Known rows, with every step that occurs:
mivu, durog, lunik, gedi: [ -8  22   4  -5 -11  13  11  -6  14   9  63 -15 -15   5   3   6  -3 -27
   5   2  17 -33   4   2  -8   4  22 -18  -3  15  -1  15 -11  -4  11  -5
   1  11  16  18  13   4  -2   1   4 -27 -27  -7  -6  -8 -17 -19 -23 -22
  -3  41   5   6 -28  11]
fital, lunik, gedi, mivu: [-30  -1   4 -36  20  39  26   3   7  32 -26  -9  19   1  25  -2  -8  25
 -23   5  18 -14  43 -11   8   9  -2  30  -1   6   5  11  29   0 -16  39
  -5   9   3  -1 -17  -5 -10   8 -14  36  19  -6 -17 -24  46  22  -7  -3
  28  37 -31   1  31   3]
zigupi, lazago: [-21  15 -10  14  15  -9 -41 -19  26  19 -24   6  43   4 -35 -68   3  -2
 -11 -12 -26  30 -26   6 -74  31  16 -38  -2  33  11 -23  -1 -24  -1  17
 -12   6  -7  21  16   9 -12   1   4  35  26 -25  12 -36   7  34  -9  12
  44 -20  17  27 -15 -14]
zigupi, fital, mivu, durog, lunik: [ 12 -21 -23  -9 -19  -2 -22  -3  15  27  26 -27 -10  -5  15  -5  -4  -4
  15   1  16  -5  -7 -11  17  16  -9 -16  -7 -39  30 -18  20  26 -16 -26
 -29 -13  28  -6  20 -15   6 -10  23 -41 -10  -6  27  34   7   5   6   8
 -12 -37 -13 -39  -2 -21]
lunik, gedi, zigupi, fital, mivu: [-23  18   6   3  28  23  16  -2   3   5 -48 -18   3 -24 -30  30  30 -14
 -16  -1 -31  10  19  29  -1  21  -3  18  34  -4 -24   7 -33   4 -47 -19
  -1  -3  43  -9 -14   0   1   3 -12  25  46 -11 -10 -10   5  23  -4  28
  13 -12  27  38  32 -32]
durog, mivu: [ 12 -31  -9 -22  -3  29  -2  -3 -14  -5 -50   6   6  18  -5 -44   4  10
   7  25 -15  44 -28  -8   7 -31 -12 -15 -21  12  17  -1  18  -2  -6 -14
   6 -25 -22 -20 -15 -23  -8  -2  27  16   8   2  15   5  22  11  24  -3
   8 -29 -26  -8 -23   1]
gedi, mivu: [ -9 -16  34 -22  -4 -11 -40  15 -13 -13 -80  21   0 -18 -15 -20 -36  10
  -5  -5 -12  31  19   4 -14 -31 -23 -25  -9 -14  -4  14  22  18  -6  26
  -4  -9 -13 -24  -7 -11  -5  21   3  24  15  -3  23   1  39  20 -20  16
  12 -26 -20 -10 -15  19]
durog, lunik, gedi: [-14  12  -5 -18  15  36  29 -12  19  26   6 -31  16  19  12 -23  12  -3
  -9   7  10  -2  12  14  35   0  19 -14   1  38  -7   5 -12 -18 -14   0
 -12  24  -6  14 -18  -2 -26 -20  -7  10  -7 -25 -40 -28  25  -3  12 -16
  34  35   1  20   9  15]
durog, lunik: [  2   9  11 -16  -4  17   6 -15   6  17  14  -5  20  39   5 -37   4   5
 -11  -5   7  -2  -1   0  32  -9  12 -26   3  18  -3 -14   3 -18  -4   3
 -10  24 -28   2  -1 -17 -31 -24   4  -7 -20 -24 -23 -21  36 -20  20 -15
  23  13 -16  -1 -11  24]
fital, lunik: [-17  18  19 -28  11  29  18 -12 -15  37   8  12  37  38  15 -22   7  34
 -26  -9   8 -30  14 -16   4   7   9  20  17  -3   5 -16  27 -18  -5  33
  -9  10 -18  -1  -6 -16 -20  -8  -4   9   6 -10  -6 -28  50  -3   6  -2
  16  16 -41 -11  13  12]
reti, durog, lunik: [ 13  13  -2   7 -18 -24   6   7   9 -25  58  -5  11  20   0 -11 -14 -26
 -17   3   4 -27 -19  12   6 -21  13  11  -5  42   2 -17 -11  -6  34 -11
 -11  -5 -19   8  16  -8 -11  -4 -13 -29 -24  14 -10   3  -4 -16  12 -21
 -16   9  19  -7 -19  13]
gedi, mivu, durog: [ -2 -10  36 -14 -19 -21 -46  21  -7 -24 -32  23 -23 -22  -9   2 -45  -4
   4  -1  -1   6  16  -4 -29 -27 -18 -31 -18 -26  -3  26  25  25   7  21
   1 -15   4 -18  17  -7  13  29   9   1  -5   1  33  16   8  12 -38   7
  -7  -8 -16 -18 -37  18]
fital, mivu, durog, lunik: [ 17 -27  20 -33 -40  24   8 -13 -24  12  29   0  -1  15   3 -21 -18   4
  -6  31  15  -8   6 -29  17 -30 -11  -9 -19 -20  33   2   7  25  -1 -13
  -2 -25 -19 -19  33  -3   1  22  22 -50 -10 -12   7  23  -1 -19   5 -32
  -9  25 -22 -46 -24  -1]
lunik, gedi, mivu, durog, zigupi: [-20   1   0  -1  17  14   1  11   1 -21 -48 -17 -17 -43 -15  18  -7  -7
   4   7  -8   8  20  19 -19  -6  -8   1  -6  14 -14  37 -17  13 -12   2
  10   4  22  -1 -18  18   9  21 -10  34  21  -2  -4  -5 -21  18 -31   8
   3  18  19  26   7   8]
lunik, durog, zigupi, fital: [ 17   9 -16  65  19 -42 -11  -7 -25   7   9  12 -14 -20   6  26  16  -3
  30 -33  -8   8 -15  32   2  16  21  14  25  -5 -20 -14 -37 -24  34 -15
   2  20  -5  27 -16  28   9 -46 -25  -3 -14  18   0   2 -35 -41   0  13
 -10 -27  29  15   5   4]
fital, mivu: [  4 -30  31 -36 -18  32   2 -17 -47  15 -39   4  21  15 -13 -44  -8  20
 -16  22 -15  13   2 -15   3 -33 -17   3  -4  -8  29  -3  -1  20 -16 -12
 -14 -30 -22 -29  11  -4  -8  19  13 -24  32 -17  22  11  22  -8  10  -8
   2  -7 -19 -34  -5   1]
gedi, mivu, durog, lunik: [  5 -15  28 -20 -23 -18 -35  18   9 -14  -4  21 -26  -4   7   1 -47  -6
   8   4  11  10  18 -16   1 -27 -13 -42 -27 -26  -3  24  25  25   7  22
   5  -4 -10 -10   8  -7   7  24  12  -5 -28  -6  11  15  13   4 -19  -7
   1  10 -23 -21 -35  22]
fital, lunik, durog, mivu: [  5 -15  -6 -10   4  13  27   3  -9  42  26  14   7  19  50  -1  -1  23
  -3   7  19  -5  11 -21  19  -2  19  24  -1  -6  17  -7  22 -20  24  33
  -4  -9 -22  12 -11   0   4 -15  -8   2 -16   6 -13  -6  37 -11   9 -23
   8  30 -42 -20  -3   3]

Rows:
[-22   3 -36  -5  17   5  -5  13  41  31  12 -33  -3 -20  31  20  -7  -1
   2 -20  23 -23  15  -4   4  43   1   8   4 -29  12  -8  36  16 -26   8
 -25  11  49   8   2 -13   6 -13   2   9   0   2  13   7  27  24 -13  19
   7 -20 -21 -11  30 -16] | zigupi, fital, lunik, gedi, mivu, durog
[-29   1   2 -13  15  18  -4  13   6   0 -42 -26 -17 -44 -11  11 -15 -12
  -4  11  -5   1  29  21 -27  -2  -4  -3  -8  13   0  41  -9  21  -8   7
  -1  -7  34   0 -11  10  11  25  -9  25  23   0   6  -6   0  23 -44   0
   7  23   8  17  -4   5] | lunik, gedi, mivu, durog
[ 22  -6 -16  52  11 -37  -3 -10 -30   5   7   7 -15 -13  16  26  14   3
  25 -17  -4  13 -17  22  10   5  13  20  15 -12  -6 -12 -36 -16  27 -17
  -2  10  -9  18 -13  30  15 -35 -20 -12 -13  15   4  13 -35 -39   8   4
 -13 -23  27   5   4  -5] | lunik, durog, zigupi, fital, mivu
[ 17 -27 -11  20   4 -12  -6   3 -22  20  -2   5 -19 -12  24  -5  -7  -9
  17  10  -8  31 -14  13   0 -24  20   4  -6   6  14   1 -16 -15  34  -4
  -6 -27  -7  18 -12  12  20 -14  -9  -8 -11  14   7   9  -1 -19  -5 -18
  -3   0  -2  -4 -37  -1] | lunik, durog, mivu
[  4  17 -14  14  -3 -26  13  11  35 -29  51  -4   7   6 -16  10   3 -39
 -25  12  -7 -11 -10  16  -8   1  18  10   1  55  -9 -12 -25 -18  22  -6
  -1  -4  -2  26  11   2  -8  12 -19  -3  -8   8 -27  -8 -15  16  13 -13
   2  21  42  28  -7  -9] | reti, durog, lunik, gedi, zigupi, lazago
[ 25 -21  20 -15 -34   9   8 -17 -47 -12   0  17  -6  15 -14 -11  -2  14
   3  20  -3  -1  -5 -22   1 -27 -24   2  -8 -16  14   7  -6  19   0 -18
  20 -21 -18 -24  18   2   3  20  24 -38   9  -2  17  25 -32 -22  10 -13
 -24   5  -3 -31 -12  -3] | fital, mivu, durog, zigupi
[ 16 -18  23 -31 -32  19  19  -9 -17   8  22   3 -10  12  -3   6  -4  -4
  -7  35   2  -3  15 -25  16 -22 -12  -3 -11 -21  11  12 -12  18 -11 -15
   6 -28   0 -20  24   5   5  32  14 -41  -3 -14  -4  17  -6  -6   9 -26
  -9  29  -8 -26 -12  -7] | fital, mivu, durog, lunik, gedi, zigupi
[  7  15 -16  29  21  -8  11 -14  -8 -12 -12  13  24  25  -6  -4  45  27
  14 -37  -1   1 -26  -3  20  25  -9  14  19  -8 -27 -24   8 -22 -12 -11
   9  42 -16  -7 -23 -10 -16 -43   0  22   3  -2  -8  -9 -16 -15  43  35
  -5 -46   8  15  49   5] | durog, zigupi, fital, lunik
[-22  -3 -12   6  19   6  -4  15  11 -15 -40 -28 -22 -49 -11  24  -5  -9
  11   2  -1   7  16  21 -11   6 -11  -1  -7   7 -10  31  -8  21 -16  -6
   5   7  34   1 -16  14  13  17  -7  29  15   5   2   6 -17  24 -27  17
   1   4  19  20  14  -5] | lunik, gedi, mivu, durog, zigupi, fital
[  3  18 -24  30  31   1  13 -13  -1 -11 -17  -4  17  15  -3  10  49  21
  13 -28   4   0 -19   4  23  33  -4  21  22   3 -26 -16   1 -18 -19 -13
  16  49   2   0 -32  -3 -19 -38  -6  30   6   3 -18 -10 -22 -14  36  33
  -3 -33   9  22  58  -3] | durog, zigupi, fital, lunik, gedi
[  5   5 -15  -3 -11 -15  17  15  22 -32  35 -24  -4  -5   6   5 -21 -28
 -15  17  10 -14   2   9   8 -22   5  17 -14  44   3  -4  -8   5  28  -5
 -10  -7  -5  12   1  -1  -5  11 -18 -16 -14  18 -16   3  -5   9  -2 -21
  -9  27  20   0  -7  11] | reti, durog, lunik, gedi, mivu
[ 12   7 -28  27   0 -39  10  15  10 -56  18  -4  -2 -17   0  26  -1  -7
   1  -5  -2 -14 -18  12   1   3  -9  39  -2  25 -13 -16  -5   5  20 -14
   6   7   0   4  -7   0   1  -1 -18   5  -3  35  -4  14 -39   2  19  11
 -32 -16  38   7  28   0] | reti, durog, zigupi, fital, lunik, gedi, mivu
[ 17  16  32  10 -13 -26 -18   2   7  -7   1  33  -9  14 -26  39  23 -13
  -5 -13 -21  14   0  -8  14  12 -10 -15  27 -54 -33 -15  -7   2 -40 -14
  13  -7  14 -19  13 -16   7   3  11 -15   8 -13   0  15   6   4  21  31
 -14 -45   5   7  10 -26] | gedi, zigupi, fital, mivu, durog, lunik
[  1 -10 -42  10  12 -12 -10   9  27  44  23 -16  -8  -1  47  11   2   3
  11 -17  20  -3  -3  -6  22  38  12  13   5 -32  18 -30  26  -6  -1   6
 -32   2  22  11  -2 -14  11 -36   0  -5 -19   7  11  12  32   2   6  13
   4 -37 -27 -16  16 -18] | zigupi, fital, lunik, durog, mivu
[  8  10   2  18  13  -3  30 -10 -23  30  28  26  15  24  36  11  12  28
  -7 -20  17 -23  11 -10  11  15  21  33  19  -2 -12 -15   5 -33  24  31
   6  21 -26  16 -13  16  -5 -28 -23   7 -17   6 -22 -23  11 -36  13 -11
   5  27 -17  -1  14  15] | fital, lunik, durog, zigupi
[-25  -4 -10   5  17  10  -8  11  16 -19 -45 -15 -13 -46 -20   9  -6  -5
   7   8 -10  17  14  16 -31   7  -2 -11 -11  21  -7  31 -11   8  -8   7
  13   7  20   6 -13  24  12  24  -8  43  21  -6  -2 -12 -23  32 -31   8
  15  18  26  31   6  -8] | lunik, gedi, mivu, durog, zigupi, lazago
[ 11  29   3  38  -3 -24 -19 -12  -4 -23  31  28   1   8 -38  -2  16  -7
  19 -17 -12  -7 -35  -4 -52  17  11 -25   2  11 -17  -4 -19 -24  17  -9
  27  17  -6  16  17  17   1  -4  13  -2  -4  -1  12  -8 -62 -15  -7   6
 -12  -3  32  22 -21   3] | mivu, durog, zigupi, lazago
[  7 -13  13   0 -10 -29 -31  21   8 -30 -17  28 -28 -13   2  22 -26   8
  19 -10  14  10   9 -18   1 -10 -29 -20 -17 -41 -11  10  34  17  -1  16
  15   7  -4 -18   4  -1  12  14   9   8 -17   5  18  18  -7   7  -7  13
 -19 -20 -14 -17  -1  13] | gedi, mivu, durog, zigupi, fital, lunik
[ 11 -18  16 -24 -32  17  14 -10   0   9  19   3  -6   8  -2  -7  -5  -7
  -5  30   5   6   7 -26   1  -9  -8 -15 -10 -15  20   7  -7  16 -12  -8
  11 -28  -4  -8  24  10   9  37  17 -30   2 -18  -7  10 -15   5  10 -23
   4  31   2 -15 -12 -20] | fital, mivu, durog, lunik, gedi, zigupi, lazago
[-27  32  18 -19  25  38  46  -6   2  28 -12   9  32  18   5  16  29  17
 -30  -6  -2 -24  31  -1  11  23  12  33  30   4 -16  -1   3 -20 -28  32
   5  14   8  -3 -14  -6 -13   1 -18  33  28 -12 -31 -38  38  11   6   5
  18  28 -14  26  41  -5] | fital, lunik, gedi, zigupi
[ 10  28  -2  33  -2 -24 -18  -3  -9 -27  37  14 -11   4 -20  16  17  -8
  23 -25  -3 -29 -31   4 -18  18   0 -13   7 -12 -17  -6 -12  -5   8 -25
  14  21  12   3  11   4   7 -16  14 -21 -15  12  28  13 -56 -30  -7  14
 -29 -27  22   7 -10   1] | mivu, durog, zigupi, fital
[ 17 -21 -21  -2 -17 -19  -2  19  -3 -46  14  -3   0  -1  -9 -16 -15 -18
  -7  28 -14   1 -41   3 -12 -34  -8  14 -19  35  19 -14  -2   3  31 -18
  -1 -39 -15  -4   4 -17   3  14   5 -18  -2  33  20  26 -10   6  13 -13
 -30 -19   8 -14 -28  -4] | reti, durog, mivu
